Known rows, with every way that one mark hangs from another:
q294[q156 q420 q555]: .24 -.01 -.25 -.06 -.28 -.60 .11 -.13 -.19 .02 .20 -.08 .17 -.39 .38 -.26 -.31 -.13 .01 .28 -.21
q294[q156 q420]: .25 -.12 -.36 -.18 -.16 -.46 .18 -.05 -.05 .07 .23 .05 .13 -.27 .31 -.26 -.22 -.12 -.18 .09 -.09
q294[q156[q410[q858[q694]]] q420 q555]: .03 -.19 -.36 .16 -.42 -.42 .26 -.19 -.01 -.02 .08 -.06 .20 -.37 .05 -.17 -.28 -.12 -.05 -.07 -.09
q352[q128[q698[q410[q156 q858]]] q659]: -.11 -.19 .17 -.20 -.06 .43 -.35 .21 .25 -.41 -.17 .05 -.12 .29 -.27 .17 -.17 -.04 .00 .16 .47
q555[q294[q156]]: .30 .01 -.32 -.31 -.30 -.50 .17 .06 -.06 .01 .21 .06 .17 -.24 .20 -.24 -.15 -.12 -.16 .01 -.15
q294[q555]: .32 -.26 -.23 -.11 -.20 -.55 .15 .16 -.16 -.06 .06 .08 .21 -.22 .28 -.26 -.17 .05 -.04 -.03 -.01
q128[q352 q698]: .01 -.20 -.23 -.31 -.05 -.07 -.10 .25 .06 -.30 .14 .18 .01 .35 .09 -.01 -.20 .02 .03 -.03 .05
q156[q294 q410]: .22 -.27 -.40 -.12 -.17 -.11 .32 .13 .00 .02 .09 .16 .14 -.11 .17 -.10 .02 .02 -.46 -.31 .00
q555[q294[q156[q410[q858]]]]: .16 -.01 -.40 -.20 -.41 -.33 .30 .03 .04 .00 .09 .10 .17 -.19 -.01 -.10 -.04 -.08 -.27 -.23 -.07
q294[q156[q410[q858]] q420 q555]: .09 -.03 -.35 .06 -.41 -.42 .26 -.16 -.09 .00 .07 -.03 .15 -.32 .15 -.10 -.19 -.09 -.10 .00 -.11
q352[q659]: .09 -.34 -.26 -.26 -.01 -.20 -.01 .18 -.06 -.29 .02 .21 .14 -.02 .13 -.27 -.14 .13 -.12 .02 .25
q128[q352[q659] q698[q410]]: -.20 -.15 -.05 -.28 -.04 .24 -.36 .26 .09 -.53 -.10 .17 -.16 .33 -.08 .20 -.21 .08 .09 .09 .21
q555[q294[q156[q410[q858]] q420]]: .16 .06 -.39 -.18 -.42 -.39 .22 -.16 .03 .04 .15 -.01 .11 -.28 .03 -.12 -.14 -.11 -.23 -.09 -.13
q156[q294[q420 q555] q410[q858[q694]]]: .05 -.34 -.29 .16 -.37 -.26 .21 -.20 .02 .04 .02 -.09 .17 -.34 .04 -.15 -.26 -.08 -.12 -.17 .00
q698[q128 q410[q156[q294[q420]] q858]]: .12 -.24 .09 .00 -.17 .19 .05 .01 .18 .18 -.22 .00 -.19 .01 .07 .14 -.02 -.19 -.09 -.17 .21
q128[q352 q698[q410[q858]]]: -.06 -.24 -.10 -.21 -.14 .12 -.13 .29 .19 -.22 -.13 .19 -.13 .28 -.14 .23 -.15 .01 .07 -.21 .19
q555[q294[q156[q410[q858[q694]]] q420]]: .09 -.10 -.40 -.08 -.45 -.39 .24 -.20 .10 .00 .15 -.04 .16 -.33 -.07 -.19 -.22 -.14 -.18 -.16 -.11
q420[q294[q156[q410] q555]]: .10 -.07 -.42 -.02 -.40 -.48 .33 -.08 -.12 -.05 .09 -.06 .12 -.28 .30 -.14 -.14 -.11 -.17 .09 -.14
q156[q294[q420 q555] q410[q858]]: .12 -.16 -.28 .05 -.35 -.27 .20 -.16 -.05 .07 .01 -.06 .11 -.28 .15 -.07 -.17 -.04 -.17 -.07 -.03
q698[q128[q352] q410[q858]]: -.16 -.28 -.09 -.19 -.20 .11 -.03 .20 .08 -.22 -.23 .26 -.19 .29 -.12 .22 -.07 .04 .11 -.30 .28
q698[q410[q156]]: .41 -.36 -.03 -.01 -.06 -.02 .18 .34 .14 .13 -.18 .19 .03 -.16 .11 -.10 .10 .02 -.35 -.29 .18

Rows:
.20 -.50 -.02 .23 -.17 -.11 .17 .07 .13 .18 -.08 -.02 .24 -.23 .08 -.33 -.16 -.15 -.05 -.07 .18
q410[q156[q294[q555]] q858[q694]]
-.04 -.13 .16 -.23 -.02 .38 -.36 .23 .18 -.46 -.08 .05 -.12 .27 -.15 .14 -.17 -.04 -.08 .23 .37
q352[q128[q698[q410[q156]]] q659]
.27 -.24 .00 .12 -.17 -.17 .08 -.07 .04 .25 -.05 -.10 .13 -.26 .25 -.27 -.14 -.15 -.07 .15 .09
q410[q156[q294[q420 q555]] q858]
.25 -.33 .00 -.04 -.11 .12 .07 .32 .29 .09 -.19 .12 -.07 .09 -.07 .13 .01 -.09 -.14 -.33 .23
q128[q698[q410[q156 q858]]]
-.21 -.18 -.17 -.34 .02 .09 -.31 .20 .03 -.56 .08 .16 -.03 .43 .02 .00 -.26 .07 .12 .19 .19
q128[q352[q659] q698]
.10 -.16 .13 -.15 -.12 .32 -.13 .21 .27 -.04 -.07 .01 -.11 .17 -.13 .19 -.13 -.18 -.12 .01 .27
q352[q128[q698[q410[q156[q294] q858]]]]
.20 -.44 -.01 .24 -.19 -.17 .10 -.11 .12 .21 -.04 -.13 .19 -.31 .12 -.35 -.25 -.18 -.01 .05 .11
q410[q156[q294[q420 q555]] q858[q694]]
.23 .04 -.41 -.23 -.37 -.37 .29 .06 -.04 -.05 .18 .09 .17 -.20 .10 -.13 -.03 -.07 -.34 -.16 -.16
q555[q294[q156[q410]]]
.38 -.17 -.01 .06 -.11 -.23 .06 -.04 -.04 .18 .07 -.12 .13 -.28 .41 -.30 -.14 -.13 -.17 .24 -.05
q410[q156[q294[q420 q555]]]
.03 -.27 -.38 .15 -.41 -.34 .35 .03 .00 -.06 .02 .09 .26 -.27 -.01 -.16 -.17 -.08 -.10 -.23 -.01
q294[q156[q410[q858[q694]]] q555]
.23 .12 -.40 -.22 -.39 -.44 .21 -.13 -.04 -.02 .23 -.03 .11 -.30 .15 -.15 -.13 -.11 -.30 -.02 -.23
q555[q294[q156[q410] q420]]
.29 -.12 -.17 -.09 -.21 -.46 .05 -.12 -.17 .07 .15 -.11 .12 -.35 .41 -.24 -.30 -.10 -.04 .22 -.13
q156[q294[q420 q555]]
-.06 -.07 .19 -.23 -.02 .47 -.39 .17 .17 -.39 -.06 -.02 -.14 .23 -.09 .16 -.20 -.12 -.10 .33 .32
q352[q128[q698[q410[q156[q294]]]] q659]
.12 -.21 .09 -.16 -.12 .23 -.09 .26 .29 -.11 -.10 .07 -.09 .21 -.19 .17 -.11 -.10 -.11 -.09 .31
q352[q128[q698[q410[q156 q858]]]]
-.42 -.42 -.04 -.11 -.16 .27 -.22 .13 .13 -.49 -.27 .22 -.16 .31 -.29 .14 -.23 .06 .26 -.18 .43
q698[q128[q352[q659]] q410[q858[q694]]]
.10 -.58 -.45 .03 -.24 -.18 .40 .16 .17 -.04 -.05 .25 .22 -.09 -.17 -.17 -.03 .08 -.29 -.61 .21
q156[q410[q858[q694]]]
-.09 -.12 .03 -.35 -.08 .20 -.35 .21 .10 -.54 -.03 .07 -.13 .23 -.17 .18 -.27 .01 .01 .19 .34
q352[q128[q698[q410]] q659]
-.19 -.19 .12 -.12 -.02 .42 -.25 .22 .07 -.43 -.25 .20 -.20 .39 -.01 .13 -.01 .04 .01 .04 .32
q698[q128[q352[q659]] q410[q156]]
-.28 -.26 .13 -.08 -.07 .47 -.24 .19 .15 -.36 -.35 .22 -.22 .41 -.16 .16 -.01 .03 .10 -.04 .45
q698[q128[q352[q659]] q410[q156 q858]]
.07 -.50 -.40 .04 -.24 -.05 .36 .07 .15 .05 -.01 .16 .20 -.14 -.08 -.13 -.08 -.03 -.32 -.48 .15
q156[q294 q410[q858[q694]]]
-.07 .00 .27 -.14 -.12 .36 -.44 .12 .08 -.43 -.08 -.12 -.12 .14 -.03 .17 -.27 -.13 .04 .47 .25
q352[q128[q698[q410[q156[q294[q555]]]]] q659]
.11 -.30 .08 -.01 -.15 .25 .11 .17 .18 .15 -.26 .11 -.15 .09 .02 .15 .06 -.16 -.12 -.28 .27
q698[q128 q410[q156[q294] q858]]
-.35 -.44 .11 .03 -.09 .48 -.22 .16 .23 -.39 -.35 .20 -.16 .36 -.27 .09 -.11 .00 .15 -.13 .47
q698[q128[q352[q659]] q410[q156 q858[q694]]]
.02 -.18 -.11 -.25 -.09 .07 -.14 .31 .11 -.27 -.03 .18 -.12 .26 -.01 .20 -.15 .03 .00 -.14 .08
q128[q352 q698[q410]]
-.23 -.34 .03 -.21 -.14 .25 -.33 .15 .24 -.51 -.10 .07 -.07 .20 -.38 .14 -.36 -.03 .13 .05 .45
q352[q128[q698[q410[q858[q694]]]] q659]
